What can hang from each mark:
dudiz: vinat zopo
vinat: dudiz todo viti zopo
tefor: zopo
pasos: furazis zopo
todo: furazis vinat
zopo: dudiz fafa furazis pasos tefor todo viti
furazis: zopo

Every row comes from one small tree of marks. The marks that hang from a mark follow it in brackets, in alphabetical order. Every link used is in the known rows. Which tree was each row made from?
Known rows:
dudiz{vinat{zopo{pasos todo viti}}}: [-3.835  3.120  0.069  0.207  2.012  4.773  0.694 -2.770  0.654  3.396
  0.196 -1.563 -1.997  0.091 -1.033 -1.154 -0.845 -1.826  0.203 -0.466
  0.091  3.287  2.327  2.198 -2.914  1.096 -0.565  0.699  2.422]
furazis{zopo{dudiz fafa tefor todo viti}}: [ 0.343  3.059  0.592 -0.380  0.451  2.067  0.586 -5.220  2.428  1.402
 -0.607 -2.243 -2.827  0.112  0.899 -0.937  0.941  0.287  1.078  0.622
 -0.049  1.971  1.577  2.359 -2.874 -0.304  1.932 -1.911  1.555]
todo{vinat}: [-0.998  0.631  2.814  2.503  1.643  4.849  1.623 -0.162  1.149  2.210
 -1.513 -0.651 -3.869 -1.033  2.801 -0.989  2.347 -0.643 -3.032 -0.268
 -1.478  3.597  3.442  1.549 -1.631 -0.220 -2.347 -1.112  2.664]
dudiz{vinat}: [-0.829  1.716  1.979  2.586  0.536  4.736  0.179 -1.197  1.311  1.750
 -2.977 -0.886 -1.957 -0.434  2.656 -0.795  1.850 -0.351 -1.610 -0.408
 -0.380  4.177  3.442  1.388 -2.774  1.356 -1.825 -0.388  2.135]
vinat{zopo}: [-0.955  0.928  2.139  2.816  1.805  4.764  0.969 -1.462  1.424  1.881
 -1.605  0.962 -3.802 -0.964  2.913 -1.365  1.280  0.082 -2.250 -0.257
 -0.818  3.241  2.687  2.507 -1.564 -0.579 -1.753 -0.189  1.742]
pasos{zopo}: [-0.081  2.070  1.539  1.810  2.258  4.684  0.293 -0.870  1.168  2.005
 -1.631  0.704 -4.503 -1.423  3.501 -1.256  2.108 -0.238 -2.109 -0.764
 -0.796  4.938  3.332  1.390 -2.193 -0.233 -0.659 -1.324  1.350]
pasos{zopo{tefor todo{furazis vinat{dudiz}} viti}}: [-2.361  1.780  0.085 -0.766  4.673  5.684  1.097 -4.093 -0.016  3.148
  0.136  0.046 -3.122 -0.697  0.920 -1.217  1.609 -1.974 -2.895  0.032
  1.260  4.107  2.481  0.346 -1.345 -0.995  1.486  0.919  1.638]
dudiz{vinat zopo{furazis todo}}: [-0.218  2.199  1.151  2.404  1.136  4.006 -1.271 -3.234  1.068  2.298
 -1.404 -1.635 -2.080 -0.070  0.250 -0.767  0.249 -1.440 -0.575 -1.250
  1.023  4.142  4.082  3.157 -4.789  2.338 -0.069  0.067  3.881]
furazis{zopo{fafa tefor}}: [ 1.274  0.998  1.804  2.895  0.003  2.424  0.664 -3.623  3.299  0.665
 -2.634 -0.725 -3.078 -1.145  2.915 -1.427  1.941  0.507 -1.278  0.062
 -1.086  3.504  2.062  2.639 -1.592  0.345  0.306 -1.969  1.679]
furazis{zopo}: [ 0.588  1.721  3.461  3.332  0.429  4.413  1.410 -1.681  2.742  0.511
 -2.231 -0.333 -3.946 -1.449  3.778 -1.255  1.427 -0.041 -1.750 -0.421
 -0.755  3.218  2.194  1.758 -2.415 -0.177 -2.093 -1.550  1.457]
pasos{furazis zopo{dudiz{vinat} fafa tefor viti}}: [ 0.516  2.041 -2.812 -2.658  1.932  2.476 -0.697 -4.388  0.358  2.342
 -1.115 -2.161 -1.417 -0.149  1.399 -1.217  3.498 -0.055 -0.700  1.362
  0.692  5.740  2.764  1.288 -2.094  0.145  4.041 -1.772  1.285]
zopo{todo}: [-0.895  2.713  2.047  2.335  1.596  5.163  0.344 -1.842  1.576  1.665
 -1.507  0.051 -4.264 -0.045  1.939 -1.170  0.574 -0.200 -1.187 -0.408
 -0.352  3.574  2.971  1.778 -2.990  0.194 -1.556 -0.227  2.270]
dudiz{zopo{fafa furazis pasos todo{vinat}}}: [-0.631  1.385  0.359  2.519  1.620  1.380  0.796 -2.222  0.790  3.065
  1.327 -1.736 -3.156  0.246 -1.551 -1.829 -0.236 -1.842 -0.185 -0.245
 -1.636  2.802  4.592  4.144 -2.831  1.946  0.657 -0.623  5.090]
zopo{furazis pasos}: [-1.190  1.296  0.351  2.869  0.981  2.374  1.131 -0.559  1.097  1.439
 -0.664 -0.135 -3.548  0.749  1.792 -2.937  0.724 -0.849  0.376  0.181
 -1.325  3.844  3.671  2.248 -2.849  0.632 -0.205 -0.424  2.478]
dudiz{vinat{zopo{fafa pasos tefor viti}}}: [-2.584  1.372 -1.326  0.191  1.140  2.130  0.589 -3.639  1.251  3.243
 -0.922 -1.808 -0.891  0.204 -0.356 -1.534  1.041 -1.069  0.075  0.276
 -0.953  3.694  2.590  3.006 -1.476  1.285  1.609 -0.095  2.150]
pasos{furazis{zopo{dudiz}}}: [ 2.188  1.398  1.693  1.488  1.055  3.837  1.385 -2.565  1.925 -0.424
 -1.249 -0.799 -3.792 -0.854  3.704 -1.751  2.012  0.708 -1.550  1.712
  0.261  3.554  1.852  1.008 -2.034 -1.220 -0.393 -1.963  1.229]
zopo{dudiz{vinat{viti}} fafa pasos}: [-1.153  1.158 -0.563  2.548  1.121  0.858  2.196 -1.801 -0.344  0.558
  0.320  0.138 -0.760  1.309  0.534 -1.596  0.724  0.290  1.011  0.847
 -2.031  3.114  4.774  2.323 -2.081  1.405 -0.016 -1.033  2.499]
furazis{zopo{todo{vinat{dudiz}}}}: [-1.037  1.704  3.541  2.760  2.252  5.804  1.250 -3.593  2.188  1.515
 -0.345 -0.008 -3.236 -2.311  1.855 -1.138  0.558 -0.674 -3.017 -0.220
 -0.040  2.399  2.099  1.764 -2.523 -0.272 -2.550 -0.695  1.753]
vinat{dudiz}: [-1.020  1.366  2.615  3.003  2.185  4.694  0.617 -2.270  1.585  0.924
 -1.447  1.850 -3.443 -1.075  3.328 -2.167  1.915  0.437 -2.183  0.716
 -0.810  3.449  3.578  1.953 -2.452 -0.640 -1.959  0.199  1.074]
todo{furazis vinat{zopo{tefor}}}: [-0.897 -0.868  1.222  2.303  2.837  4.864  2.257 -1.838  0.785  2.388
 -1.909 -0.470 -3.067 -0.340  2.164 -0.880  2.000 -0.942 -3.615  0.181
  0.046  3.182  2.343  1.233  0.618 -0.601 -0.273  0.495  2.875]
pasos{furazis{zopo{dudiz tefor viti}}}: [ 1.104  1.476  0.421 -0.814  1.689  3.465  1.006 -4.136  1.835  0.228
 -0.827 -1.933 -3.542 -0.679  2.924 -1.743  2.529  0.381 -1.061  1.515
  0.898  4.364  1.154  0.942 -2.191 -2.126  1.858 -1.787  0.510]
vinat{todo{furazis} viti zopo}: [-0.502 -0.398  1.984  3.944  3.482  4.524  4.127 -1.382 -0.879  0.828
  0.896  3.841 -3.126  0.811  2.914 -2.783  0.230  0.138 -2.528  0.260
 -0.822  3.694  3.382  2.025  0.223 -0.554 -2.079  0.579  2.288]
zopo{fafa pasos{furazis} tefor todo{vinat} viti}: [-2.053  1.383 -1.846 -1.271  2.734  2.971  1.016 -3.473  0.788  2.869
  1.128 -2.584 -3.336  0.290 -1.247 -2.305  0.993 -1.341 -1.173  1.193
 -0.854  4.824  2.440  1.933 -1.109 -0.181  2.201 -0.539  3.017]
tefor{zopo{dudiz{vinat} fafa furazis todo viti}}: [-1.167  3.587 -0.326 -0.341  0.554  1.220  0.381 -4.723  1.107  2.112
 -0.666 -3.342 -0.816  1.101  0.241 -1.804  0.379 -1.443  2.858  1.143
  0.050  1.482  2.877  3.987 -5.120  2.480  1.451 -1.839  4.268]
vinat{todo viti}: [-0.407  0.393  2.546  3.769  2.503  4.222  2.839 -0.820 -0.068  0.738
  1.126  3.032 -3.586  0.012  3.033 -2.654  1.041  0.937 -1.856 -0.556
 -1.576  4.760  4.163  2.420 -1.933 -0.434 -2.624 -0.887  1.835]

Write each row's tree:
[ 0.175  3.488 -0.627  0.142  1.128  3.283 -0.717 -3.289  0.549  2.809
 -1.154 -1.181 -1.542  0.088  0.768 -0.202  1.063 -0.200  0.382  0.130
  0.030  3.128  3.588  1.869 -2.957  2.132  1.252 -1.498  2.419] | pasos{zopo{dudiz{vinat} fafa todo}}
[-1.240  3.215  0.082  0.950  1.411  2.404  1.304 -3.029  0.185  2.743
 -0.349 -2.425 -1.473  1.628 -1.582 -1.040 -0.684 -2.647  0.993  0.737
 -0.121  2.728  4.106  2.046 -2.232  2.856  1.100  1.051  4.478] | dudiz{vinat zopo{fafa pasos todo{furazis} viti}}
[-1.430  2.100  1.793  1.305  1.703  2.716  1.400 -2.346  1.612  1.317
 -1.154 -1.490 -3.770 -0.384  2.871 -2.847  1.386 -1.555  0.326  0.258
 -0.645  3.135  2.570  3.507 -4.434  0.100 -0.382 -1.511  3.270] | tefor{zopo{furazis viti}}
[ 0.046  1.930  0.541  1.139  1.670  3.854 -0.045 -3.132  1.500  1.398
 -1.039 -0.784 -3.869  0.637  1.457 -0.652  1.263  1.127  0.126  0.501
  0.385  3.155  2.660  1.844 -3.125 -0.397  0.758 -0.511  1.629] | zopo{dudiz tefor todo}
[-1.277  1.722 -0.310  1.171  2.831  3.430 -0.230 -3.823  0.435  3.317
  0.385  0.987 -2.619 -1.074  0.791 -2.101  1.212 -1.350 -2.002 -0.267
 -0.689  3.463  3.735  2.867 -2.450  0.937  0.840 -0.856  2.763] | pasos{zopo{fafa furazis todo{vinat{dudiz}}}}
[-0.966  0.345 -0.537  1.692  4.097  3.470  2.037 -3.172 -0.571  1.995
 -0.011  0.860 -2.882  0.104  0.639 -1.038  1.135 -1.128 -2.845 -0.819
 -0.412  4.575  3.484  1.257  0.232  0.253  1.567 -0.653  3.121] | pasos{zopo{fafa tefor todo{furazis vinat{viti}}}}
[-0.308  2.714 -0.731 -0.617  1.435  2.038  1.267 -4.123  0.573  1.679
 -1.092 -1.417 -2.676  2.518  0.719 -1.151  1.177 -0.215  1.309  1.724
  0.262  2.020  2.663  1.187 -1.224  0.080  2.719  0.055  2.486] | zopo{dudiz fafa tefor todo{furazis} viti}
[-0.653  0.381  0.077  2.316  4.182  2.643  1.912 -2.780 -0.398  1.290
  2.734  0.088 -3.739 -0.541 -1.446 -2.129 -0.226 -1.141 -2.531  0.216
 -1.533  4.831  4.496  3.271 -1.483  0.200 -0.154 -0.572  4.168] | dudiz{zopo{fafa pasos{furazis} todo{vinat{viti}}}}
[ 0.119  0.452 -0.092  0.318  4.295  3.457  1.286 -4.209  0.793  1.693
  3.175  0.898 -3.870 -0.783  0.351 -3.797  1.230  0.091 -1.493  1.985
  0.165  5.844  3.661  2.965 -2.618 -1.250  1.244  0.736  1.487] | vinat{dudiz{zopo{pasos{furazis} tefor viti}} todo}
[ 0.823  1.783  1.315  0.403  1.016  2.863  2.470 -3.329  1.454  0.316
 -1.808 -1.817 -2.914  0.720  3.053 -1.074  2.007 -0.270 -0.039  1.215
  0.807  2.316  1.543  0.143 -1.423 -1.238  1.389 -0.769  1.130] | todo{furazis{zopo{dudiz tefor viti}}}
[-0.227  2.423  0.403  1.485  1.093  2.997  0.017 -2.338  0.824  1.420
 -0.428 -0.509 -3.408  1.248  1.566 -1.712  0.522  0.103  0.895  0.354
  0.093  2.539  3.311  2.267 -3.926  0.291  0.362 -0.733  2.619] | zopo{dudiz furazis todo}
[-0.455  1.674  2.250  1.047  0.921  3.951  0.998 -3.288  2.680  1.097
 -1.863 -1.453 -3.750 -1.203  2.888 -1.188  2.026 -0.168 -1.314 -0.472
 -0.059  4.073  1.398  1.661 -2.572 -1.233  0.125 -1.488  0.773] | furazis{zopo{tefor viti}}
[-1.535  1.231  0.901  2.990  2.545  2.072  3.095 -1.836  0.397 -0.265
  0.534 -0.785 -1.697  0.081  1.229 -1.806  0.033 -0.176  0.892  0.754
 -1.170  2.918  3.938  2.970 -3.900  1.051 -1.350 -1.261  3.022] | tefor{zopo{dudiz{vinat{viti}} pasos}}
[-3.429  1.271 -0.095  1.148  2.849  2.915  1.226 -3.141  0.467  2.210
  1.052  1.258 -2.719 -0.201  0.951 -3.583  0.280 -1.194 -0.209  0.546
 -0.778  2.959  2.960  3.145 -2.773 -0.842  0.316  0.927  1.404] | vinat{dudiz zopo{furazis pasos viti}}
[-3.035  0.611  0.983  3.271  3.790  2.665  2.978 -2.054  0.266  1.014
  2.215 -0.514 -3.524 -0.161 -0.119 -2.862 -1.071 -1.886 -0.345 -0.677
 -1.593  3.251  3.519  3.837 -3.846  0.760 -1.286 -1.223  4.554] | tefor{zopo{furazis pasos todo{vinat{viti}}}}
[ 0.249  1.306  0.419  2.157  2.087  1.757  2.028 -2.192  2.141  0.353
 -0.403 -1.012 -3.767 -0.398  1.858 -3.673  0.656 -0.709 -0.243  2.479
 -1.894  3.682  3.034  3.548 -1.825  0.931 -0.195 -1.519  3.621] | tefor{zopo{fafa pasos{furazis}}}
[-1.633  2.276  0.149  1.312  0.875  0.090  2.109 -2.433  1.690  1.592
 -0.008 -1.769 -2.894  0.541  1.162 -3.751  0.315 -1.819  2.149  1.214
 -2.195  2.468  3.209  4.456 -3.577  1.349  0.814 -1.709  4.087] | tefor{zopo{fafa furazis pasos viti}}
[-2.193  1.966 -1.007 -1.311  3.140  4.271 -0.339 -3.102  0.309  4.133
  0.327 -1.869 -3.758 -0.787  0.350 -1.135  1.794 -1.952 -1.496 -1.724
  0.534  5.154  2.391  1.682 -3.164 -0.482  2.450 -1.122  2.318] | pasos{zopo{furazis tefor todo{vinat} viti}}
[-0.454  1.463 -0.322  2.436  2.227  2.243 -0.432 -3.196  1.515  2.041
  0.565 -1.104 -4.062  0.332 -0.759 -1.914 -0.381 -0.694  0.543 -0.561
  0.176  4.430  3.657  3.641 -4.136  0.751  1.779  0.362  3.441] | dudiz{zopo{furazis pasos tefor todo}}
[-2.176  2.954 -1.890 -0.392  1.260  0.582  1.006 -3.565  0.159  2.890
  1.706 -0.964 -2.428  1.916 -1.108 -2.530 -0.745 -0.881  2.740  0.952
 -1.098  1.254  2.864  3.724 -2.743  0.365  2.351 -0.277  2.872] | vinat{zopo{dudiz fafa furazis pasos todo viti}}
[ 0.516  2.647  0.571  0.455 -0.839  1.221  2.899 -2.439  1.017  2.031
  1.431 -1.885 -0.660  0.827  0.623 -2.098  0.431 -0.226  2.130  1.509
 -1.400  1.950  3.189  2.396 -2.492  1.995  0.221 -1.885  2.133] | furazis{zopo{dudiz{vinat{todo}} fafa pasos viti}}
[-0.959  3.949 -2.116 -1.791  0.768  2.027 -0.893 -3.819 -0.214  3.448
 -0.233 -1.959 -1.077  0.963  0.116 -1.048  1.093 -1.359  1.801 -0.145
  0.408  3.349  3.398  2.173 -3.985  2.023  3.088 -1.544  2.572] | pasos{zopo{dudiz{vinat} fafa furazis todo viti}}
[ 1.089  1.976  2.047  2.249  0.949  1.339  1.747 -2.446  2.134  0.612
 -1.266 -0.967 -3.402 -0.160  2.984 -1.774  1.637  0.629  0.848  1.942
 -1.663  1.241  3.359  3.799 -2.939  0.749 -0.590 -2.184  3.576] | tefor{zopo{dudiz fafa}}
[-0.549  2.030  1.181  2.478  1.299  3.905  0.946 -3.239  2.957  1.039
 -0.566 -1.209 -3.985 -0.648  0.520 -1.424 -0.489 -0.167 -0.084 -0.358
 -0.161  3.766  1.666  1.884 -2.735  0.156 -0.070 -0.666  1.638] | furazis{zopo{pasos tefor todo}}
[-1.380  0.907  1.307  1.613  2.324  5.281  0.426 -2.352  1.608  2.712
 -1.016 -1.360 -3.764 -0.769  1.043 -0.541  1.495 -0.365 -2.485 -0.793
 -0.137  4.141  2.579  1.788 -2.205 -0.218 -0.486 -0.443  2.676] | zopo{tefor todo{vinat}}
[ 0.192  1.875  0.724  1.517  0.948  1.794  2.919 -1.709 -0.222  2.933
  0.925 -1.158 -1.045  1.730 -0.316 -2.296  0.333 -1.900  0.719  1.325
 -0.967  3.226  4.762  2.309 -1.335  2.883  0.480  0.547  4.273] | dudiz{vinat{todo{furazis}} zopo{fafa pasos viti}}
[-1.242  1.602 -0.169  2.262  2.225  3.779  1.595 -2.061  1.235  1.338
 -1.092 -0.607 -3.711  1.716  0.431 -1.811 -0.343 -0.848  0.051  0.805
  0.280  3.703  2.750  0.731 -1.265  0.717  0.747  1.165  2.704] | zopo{pasos tefor todo{furazis}}
[ 0.890 -0.113 -0.268  3.178  2.130  0.319  0.805 -4.192  1.397  1.914
  2.288  1.477 -2.357  0.389  0.141 -4.007  0.816  0.401  0.335  1.310
 -1.207  4.023  4.952  5.096 -2.807  1.191  1.797  0.156  3.003] | vinat{dudiz{zopo{fafa furazis pasos tefor}} todo}
[-1.116  1.792 -0.819 -0.561  2.305  3.180 -0.455 -2.777  0.777  2.746
 -0.988 -0.631 -3.736 -0.496  2.467 -2.016  2.616 -0.938 -0.839 -1.173
  0.252  5.752  2.685  1.749 -3.222 -0.744  2.665 -1.172  1.166] | pasos{zopo{furazis tefor viti}}
[-2.089  3.904  0.977  0.125  2.538  2.485  2.192 -2.633  1.269  1.340
  1.430 -2.209 -4.182  0.642  0.292 -2.043 -0.541 -0.734  2.694  1.429
 -0.735  1.574  2.451  3.012 -4.552  0.136 -0.246 -0.886  3.080] | tefor{zopo{dudiz pasos todo viti}}
[-0.483  3.654  2.264  0.823  0.231  3.314  0.869 -3.897  2.369  1.731
 -1.115 -1.409 -3.285 -0.586  1.377 -1.304  0.316 -0.806  0.030 -0.203
 -0.786  2.365  1.942  2.450 -2.653  0.306 -0.511 -1.741  2.082] | furazis{zopo{fafa todo viti}}
[-0.861  2.513  2.346  1.149  1.387  2.227  1.711 -2.770  2.142  1.438
 -1.492 -1.368 -3.592 -0.578  2.611 -2.299  1.547 -0.905  0.140  1.003
 -1.956  2.411  2.940  3.729 -2.889  0.501 -0.748 -1.959  3.363] | tefor{zopo{fafa viti}}
